In the rows, zero is written as 128.
Known rows, with every step that occurs
popez > toseg: [121 126 139 118 162 126 140 106 128  97 122 136 135  81 122 128 149  98
 129 135 131 124 148 154 119 145 127 113 115 126 121 129 136 136 126 114
 129 130 111 126 116 115 126]
maka > tana: [112 105 153 123 159 136 147 146 129 116 125 145 122  87 147 130 136 116
 117 126 126 114 157 119 131 131 121 144 124 139 136 127 137 141 126 117
 169 124 127 130 104 133 124]
popez > tana: [120 110 140 112 147 123 120 123 139  88 131 122 112 106 101 123 136 118
 133 129 122 111 150 164 118 111 130 154 125 138 133 131 118 144 120 114
 121 131 123 130 124 111 127]
toseg > sufisu > popez > sezov > tana: [128 184 133 129 101 124 116 102 207 121 129 106 138 218 173 132 133 147
 182 122 125 119  85 137 128 144 134 126 147 175 138 127 116 116 122 128
 143 129 110 133 145 105 122]
lazoz > bages > tana: [142 100 112 123 153 135 143 133 113 142 123 134 128  95 149 132 136 110
 126 123 140 125 160 107 127 118 133 120 118 122 127 149 160 122 128 118
 130 129 151 116 114 158 127]
bages > lazoz: [138 118 111 115 146 125 143 119 132 165 131 125 120  87 100 125 129 104
 152 148 140 112 150 121 130 111 130 132 126 139 133 137  99 122 123  98
 147 125 118 125 114 132 126]
tana > bages: [113 116 163 109 138 133 158 148 105  99 132 135 121  56 138 131 147 100
 130 122 126 123 144 143 134 137 127 114 124 124 129 135 120 146 132 104
 118 131 114 136 125 116 120]
tana > bages > lazoz: [127 127 145 108 132 132 153 139 100 146 132 125 119  39 105 126 137  88
 147 130 134 120 144 127 136 120 127 112 123 131 132 136  91 126 134  90
 132 129 120 133 120 136 119]
maka > tana > lazoz: [108 109 143 132 114 132 139 150 114 138 119 149 123 152 172 129 123 125
 103 115 140 115 156 107 137 130 117 151 127 134 133 115 147 152 116 124
 151 121 138 125 111 122 130]
sufisu > sezov > tana > toseg: [135 155 118 136 113 134 138 116 159 107 124 137 118 111 131 129 123 149
 114 138 109 133 116 138 133 106 141 146 130 108 127 129  89 129 132 149
 118 139 110 141 129  96 127]
sezov > popez > tana > toseg > sufisu: [125 133 146 132 146 125  94 127 161 101 118 121 133 142 131 125 107 145
 115 122 114 131 155  99  91 103 137 176 131 123 127 127 112 152 125 135
 125 138 141 122 132 121 133]
sufisu > sezov > tana > lazoz: [133 153 104 126  61 129 129 123 123 128 130 133 120 156 135 127 123 141
 132 130 134 124 123 135 138 124 133 142 133 117 130 125 121 136 121 148
 126 130 117 128 133  92 129]
popez > sezov > sufisu > toseg: [141 176  74 121 155 128 136 143 148 138 128 116 140 176 120 127 125 119
 173  95 128 132  76 160 126  93 124 129 131 165 137 153 130 102 130  97
  78 135 144 147 147  97 124]
toseg > tana: [122  99 121 125 128 123 144 120 100 136 131 126 128 145 143 125 131 130
 131 150 128 120 108 153 138 130 137 133 142 123 129 127 115 159 123 121
 146 123 117 128 116 130 138]
maka > tana > lazoz > bages: [121 117 132 130 114 136 129 151  90 133 115 147 121 141 157 129 114 116
 120 100 141 120 163  89 146 120 119 139 128 118 132 124 143 116 127 128
 145 124 143 120 101 149 134]
toseg > popez > tana > lazoz > bages: [132 106 115 141  95 116  95 130  99  92 124 115 114 149  87 125 115 124
 129  87 134 123 152 126 138 110 122 141 138 107 122 119 132 108 129 146
  93 131 135 118 115 133 140]
toseg > sufisu > sezov: [145 134 129 110 125 134 138 112  92 125 126 134 131 127 141 135 134 128
 155 172 137 130 135 129 118 118 130 151 136 136 136 133 144 142 135 134
 175 123 117 127 135 129 120]
bages > tana > toseg > popez > sufisu > sezov: [144 125 135 152 157 128 138 118 104 147 131 124 124 100 125 132 126 168
  67 150 115 154 114 129 123 110 121 133 113 104 124 128 173 142 131 156
 100 131 142 136 132 153 123]
bages > tana > toseg > sufisu > sezov > popez: [155 129 119 138 141 137 127 125 124 151 114 134 146 131 188 134 115 148
  90 156 130 150 160  73  86 112 136 170 119 116 130 137 165 156 129 150
 147 134 162 117 139 137 124]
sezov > sufisu > popez > toseg > tana: [132 123 143 145 135 112 127  97 184 115 125 118 151 200 151 124 122 115
 147 143 127 134  92 172 123 164 136 102 129 134 128 121 111 176 136 130
 138 139 147 130 141 141 139]
toseg > popez: [126  92 119 137 143 121 141 130 139 108 134 118 126  87 112 131 144 125
 130 116 128 120 142 132 135 139 122 127 136 121 122 126 138 129 128 135
 129 128 115 125 112 121 130]
popez > sezov > tana > maka: [117 178 119 109  79 137 127 124 175 146 132 125 119 177 115 130 137 138
 164 100 129 120  98 147 136 123 130 101 135 158 119 128 111 131 120 109
  92 127 106 135 126 104 123]
popez > sezov: [129 147 102 112 158 132 149 115 128 112 129 126 125 138 139 128 147 125
 156 131 129 121 123 142 133 113 123 131 131 153 133 144 136 122 120  99
 100 122 105 132 120 103 124]
maka > tana > bages: [104 108 185 118 145 141 157 164 102 100 126 146 120  47 154 132 144  97
 111 109 121 123 157 126 138 140 118 126 120 134 138 127 126 143 136 108
 155 129 129 139 113 135 116]
toseg > sufisu > popez: [124 119 165 120 127 122 126 115 194 120 130 121 135 176 183 133 126 125
 151 156 136 115 135 137 118 150 135 140 138 156 138 122 123 148 129 128
 167 128 124 124 142 130 124]
maka > tana > sezov > toseg > sufisu: [118 126 122 136 136 147 109 153 130 157 120 160 135 169 151 130 119 150
 103 141 129 132 127  60 122 142 115 140 134 151 129 118 160  95 127 146
 189 111 145 119 147 143 121]
sufisu > sezov: [141 120 114 108 139 133 147 119 109 116 130 138 118  89 128 130 138 122
 135 162 132 125 152 145 125 117 131 146 123 125 136 135 132 137 132 125
 138 126 113 129 127 114 123]
sezov > tana: [117 133 118 128 117 125 135 131 166 116 135 125 126  98 122 129 137 133
 147 114 121 112 123 141 137 135 136 122 134 129 125 136 105 130 120 130
 138 133 112 130 120 103 128]
sufisu > sezov > toseg > popez: [147 108 103 139 131 121 123 126 111 102 133 136 133 103  77 130 135 142
 132 145 123 139 144 128 138 145 123 136 129 121 127 125 155 100 135 161
 113 118 138 122 150 120 130]
sezov > popez: [126 108 112 119 159 124 126 137 151 111 133 122 138  77 138 128 129 122
 131 122 131 117 177  96 110 138 131 142 120 121 129 143 127 139 121 119
 126 132 132 114 113 116 131]
sufisu > popez > toseg: [120 121 172 121 156 119 128  97 204  86 124 128 135 128 163 127 141  98
 128 143 131 119 149 164 117 166 132 113 113 139 129 119 121 139 127 120
 129 134 118 128 133 119 125]
maka > tana > bages > lazoz: [120 118 175 117 146 139 154 156  94 149 128 138 115  30 123 128 133  88
 128 118 129 121 159 109 139 125 117 121 117 140 140 127 100 122 136  93
 166 128 136 137 107 153 116]
tana > toseg: [121 118 134 130 159 131 148 129 160 114 120 139 124 114 150 127 126 132
 103 134 118 123 140 133 130 109 134 147 131 115 125 129 108 143 124 121
 104 133 114 135 120 106 130]
lazoz > bages: [135 114 118 116 151 131 135 130 114 115 126 131 124  89 122 130 132 106
 150 122 133 119 155 115 138 116 133 121 129 116 128 143 118 109 134 117
 128 130 120 122 108 143 129]
toseg > sufisu: [126 124 133 119 136 129 139 125 123 138 127 129 136 135 143 134 135 124
 156 144 136 120 134 124 120 127 132 138 142 141 129 132 139 150 125 122
 170 124 117 124 127 128 124]
lazoz > bages > tana > toseg > popez > sufisu: [138 119 130 159 165 127 127 132 114 155 127 117 127  99 116 132 121 158
  84 107 117 148 121 102 137 110 126 108 117  95 115 136 163 116 133 146
  89 132 149 128 116 182 131]
sufisu > toseg > tana > bages > lazoz: [132 124 145 115 100 127 141 151  66 182 132 113 124 104 118 120 118  93
 135 125 129 130  78 167 138 106 136 118 132 129 140 124  72  97 133  95
 131 128 132 148 134 143 128]

Rows
[125 102  80 148 137 132 111 142 149 126 133 136 127 137 104 126 130 151
 101 126 125 134 124  85 131 146 116 119 135 119 116 119 151  78 128 154
 116 118 129 118 144 116 130] -> tana > sezov > toseg > popez
[124 119 150 117 115 130  88 114 212 112 129 119 111 213 174 124 116 144
 115 154 130 118 122 126 100 128 130 154 136 156 137 114 115 125 130 133
 164 134 122 126 152 121 119] -> toseg > sufisu > popez > tana > sezov
[119 141 114 124 123 133 112 141  98 187 142 112 118 184 142 119 108 160
  83 138 123 135  39 145 125 104 129 116 127 124 131 125 115  95 124 121
 127 124 117 142 142 139 128] -> popez > sufisu > toseg > tana > sezov
[128 143 131 125 147 123 109 109 125 114 120 123 160 101 137 131 135 109
 147 127 136 133 164  98  92 155 130 125 118 128 120 131 150 137 126 128
 167 130 130 110 123 134 128] -> sezov > popez > toseg > sufisu
[133 130 106 142  97 119 100 112  64 130 114 123 150 163 139 123 107 114
 125 110 142 140 143  93 123 145 133 115 125  86 117 122 129 124 126 137
 116 127 143 104 107 152 151] -> sezov > popez > toseg > tana > lazoz > bages
[133 106 134 109 110 141 131 143 137 172 122 143 121 136 141 134 126 105
 122 119 148 126 158 115 124 120 133  98 117 131 118 134 156 142 134 114
 111 129 152 118 118 172 125] -> lazoz > bages > tana > maka
[119 124 172 126  78 115  93 117 185 109 125 118 124 252 171 125 107 138
 136 139 140 115 135 150 112 135 131 166 140 158 140 107 123 166 117 135
 140 129 138 121 153 118 132] -> toseg > sufisu > popez > tana > lazoz
[125 172  97 123 123 131 135 117 152 114 132 117 126 136 126 128 144 139
 169 106 120 119  97 140 140 120 129 119 137 150 129 143 118 110 117 115
 106 127 103 135 122  91 124] -> popez > sezov > tana
[123  99 131 141 143 112  98 132 143  78 133 126 126 123  49 122 131 137
 130 113 112 127 144 151 129 138 121 142 130 135 126 119 137 106 123 151
 100 121 145 124 149 120 135] -> sezov > toseg > popez > tana
[130 114 146 119 115 126 151 131  64 168 133 120 122  90 115 123 128 102
 139 145 129 127 109 143 145 121 134 112 136 122 133 127  81 141 134  98
 146 124 123 134 118 150 130] -> toseg > tana > bages > lazoz
[136 167  68 153  71 123 111 124 107 121 125 107 126 175 111 130 124 144
 164  63 131 130 100 103 159 122 120 110 150 119 117 130 132  69 126 147
  81 128 118 124 113 113 137] -> toseg > popez > sezov > tana > lazoz > bages
[111 121 174 124 128 128 150 119  56 102 123 132 136  93 136 125 150  93
 119 134 122 140 106 175 134 152 131  95 125 108 122 117 115 155 133 115
 133 129 110 135 122 137 130] -> popez > toseg > tana > bages
[124  98 117 146 148 117 124 139 132 108 134 131 139 118  84 128 134 135
 132 120 124 128 139 117 141 152 122 123 134 128 122 124 148 107 125 150
 107 117 138 120 142 118 135] -> sezov > toseg > popez
[120 129 102 149 146 126 101 140 131 147 145 126 127 135  79 125 124 176
  97 129 119 141 102  93 135 147 111  99 123 119 116 123 160  86 128 153
 102 114 125 122 150 139 127] -> tana > sezov > toseg > popez > sufisu
[132 116  98 141  82 119 111 134  66 153 120 140 140 230 120 122  99 140
 138 127 139 136 112 108 157 131 135 125 143 107 125 122 130 113 124 147
 101 112 149 112 142 147 152] -> sezov > toseg > tana > lazoz > bages
[130 107 151 125 121 121 120 136  99 113 137 108 108  41  53 123 137  99
 138 105 120 123 146 143 131 120 120 125 129 126 130 121  94 111 136 113
 121 134 130 136 122 138 123] -> toseg > popez > tana > bages > lazoz
[124 111 141 158 165 124 139 132 133 153 132 119 129 109 130 131 129 164
  67 120 114 144 111 127 127 122 121 118 116 109 117 128 168 150 121 143
  93 130 142 133 124 156 130] -> bages > tana > toseg > popez > sufisu
[142 130 115 117 140 129 129 125 115 112 130 150 130 118  96 127 131 132
 139 166 127 135 149 136 131 133 130 141 120 133 135 134 140 114 130 140
 115 117 136 124 155 114 126] -> sufisu > sezov > toseg
[127 129 128 128 137 125 121 133 127 134 126 140 148 164 113 131 128 136
 160 146 132 128 131 113 127 143 131 135 138 150 127 128 151 126 122 138
 150 115 139 118 155 127 130] -> sezov > toseg > sufisu
[124 130 136 134 142 133 141 125 142 135 115 136 134 155 161 133 123 138
 122 142 124 130 125 119 123 110 137 151 144 126 124 127 120 151 127 130
 143 130 116 133 128 120 129] -> tana > toseg > sufisu
[132 134  76 144 135 133 125 112 127 146 123 134 139 179 135 122 126 128
 116 137 128 143  77 124 117 138 127 100 133 114 115 127 130 149 135 126
 145 134 130 127 129 134 135] -> popez > toseg > tana > sezov > sufisu
[135 149 135 108 151 127 135 113  93 127 143 126 118  90 105 129 133 144
 131 165 125 132 129 153 129 117 124 126 113 123 136 139 139 141 129 124
 124 124 111 134 133 138 120] -> popez > sufisu > sezov
[136 140  64 126 141 139 124 164 177 157 131 127 129 160 143 124 113 124
 118 106 131 129  83 121 113 101 127 128 129 137 128 140 124  96 137 117
 118 142 144 141 147 104 122] -> tana > sezov > sufisu > toseg
[126 123 192 123 116 119 134  98 129 136 126 115 133 118 143 120 131  83
 133 152 130 132 110 167 131 158 135  89 119 130 134 109  74 133 139 104
 140 131 124 134 134 160 129] -> sufisu > popez > toseg > tana > bages > lazoz
[125 128 125 124 168 123 119 113 141 100 124 126 146  61 125 126 139 103
 127 120 132 128 178 109 101 155 128 120 106 118 120 136 136 133 125 120
 125 135 130 113 113 121 131] -> sezov > popez > toseg
[134 118 115 138  84 117  85 150 104 115 124 108 115 165  90 122 103 117
 120  66 132 126 121 150 133  96 126 147 134 115 128 115 121  66 132 144
  83 135 147 131 130 123 138] -> sufisu > toseg > popez > tana > lazoz > bages
[114 123 164 116  94 129 127 105 113 148 122 138 133 171 123 127 131 109
 121 141 138 132 109 171 126 148 135  92 126 127 112 104 121 172 130 119
 127 124 113 128 119 147 135] -> popez > toseg > tana > maka
[123 180 155 106  73 132 114 123 143 163 146 127 112 136  80 131 123 155
 137 135 126 132  95 157 135 127 131  92 117 129 123 125 114 150 130 137
 117 128 111 138 138 140 120] -> popez > sufisu > sezov > tana > maka
[117 150 145 112 155 122 126 144 126 155 142 112 126 121 110 125 124 132
 126 118 125 124  95 169 126 109 127 119 113 138 136 137 125 106 122 110
 106 127 123 143 141 125 122] -> popez > sufisu > toseg
[121 100 146 109 109 139 144 142 157 169 128 144 123 140 152 133 135 114
 105 131 146 122 148 133 115 133 131 110 118 146 119 128 161 177 121 112
 122 126 147 124 127 142 123] -> bages > tana > maka
[143 145  65 146 158 123 141 127 142 111 133 111 140 147  97 131 142 135
 176  96 124 137 102 129 137 124 114 117 144 145 124 144 154 128 133 120
  91 132 134 133 124 113 131] -> toseg > popez > sezov > sufisu
[118 125 127 133 166 144 105 134 147 117 118 145 133  71 166 125 131 119
  72 114 128 132 174  54  95 151 114 127 102 119 121 122 151 104 130 127
 168 132 136 115 104 130 121] -> maka > tana > sezov > popez > toseg
[121 147 139 119 103 129 141 141 129 148 137 118 118  49  94 126 137 104
 157 109 123 117 123 129 142 129 132 101 128 127 129 136  69 111 130 105
 140 135 118 136 120 126 121] -> sezov > tana > bages > lazoz
[136 137 162 136 141 146 140 128 107 127 109 154 126 133 168 135 118 144
 102 156 119 140 142 104 120 105 126 172 132 129 139 116 134 144 137 144
 182 127 129 138 125 140 120] -> maka > tana > toseg > sufisu > sezov
[143 116 116 127 119 124 130 116  76 130 131 143 135 169 107 123 121 144
 132 178 123 140 114 144 139 134 136 141 134 124 136 125 129 130 129 150
 128 113 136 124 152 130 137] -> sufisu > sezov > toseg > tana
[120 119 136 137 156 116 129 127 115 128 146 108 125  88  87 131 138 150
 127 122 122 127 118 140 138 137 117 107 125 119 123 129 145 133 127 133
 117 125 113 130 118 146 128] -> toseg > popez > sufisu
[122  98 111 131 105 129 146 137 120 158 122 138 130 168 182 129 129 126
  95 132 150 123 146 122 122 127 126 142 122 133 127 132 176 168 106 124
 121 122 151 117 128 119 131] -> bages > tana > lazoz
[141 137 151 139 145 142 119 136 118 126 112 147 138 110 172 134 107 149
  99 140 117 143 169  57 103 115 126 179 125 119 138 123 137 138 138 150
 180 132 147 125 119 143 123] -> maka > tana > toseg > sufisu > sezov > popez
[123 169 128 125 117 123 125 106 224 102 135 110 126 187 167 126 137 139
 164 118 120 114  99 153 136 143 134 121 134 164 138 134 102 114 121 121
 106 134 107 136 136  92 123] -> sufisu > popez > sezov > tana
[139 137 115 157 109 128 132 119 155 100 127 123 119  98 109 131 126 160
 107 120 104 139 109 130 139 116 134 140 139  93 120 118 104 116 136 170
 112 140 110 139 124  99 130] -> sufisu > sezov > tana > toseg > popez
[129 163 112 150  65 116 111 122 102 139 145 107 121 145  90 130 122 174
 122 112 125 138  89 135 146 137 119 115 131 102 123 120 138 128 124 169
 112 125 117 130 132 123 132] -> toseg > popez > sufisu > sezov > tana > lazoz
[145 157  93 127  61 132 117 125 101 128 124 131 118 151 122 129 114 133
 148 116 137 129 129 112 147 114 137 130 134 101 128 133 113 100 132 150
 124 133 126 123 123 120 132] -> sufisu > sezov > tana > lazoz > bages
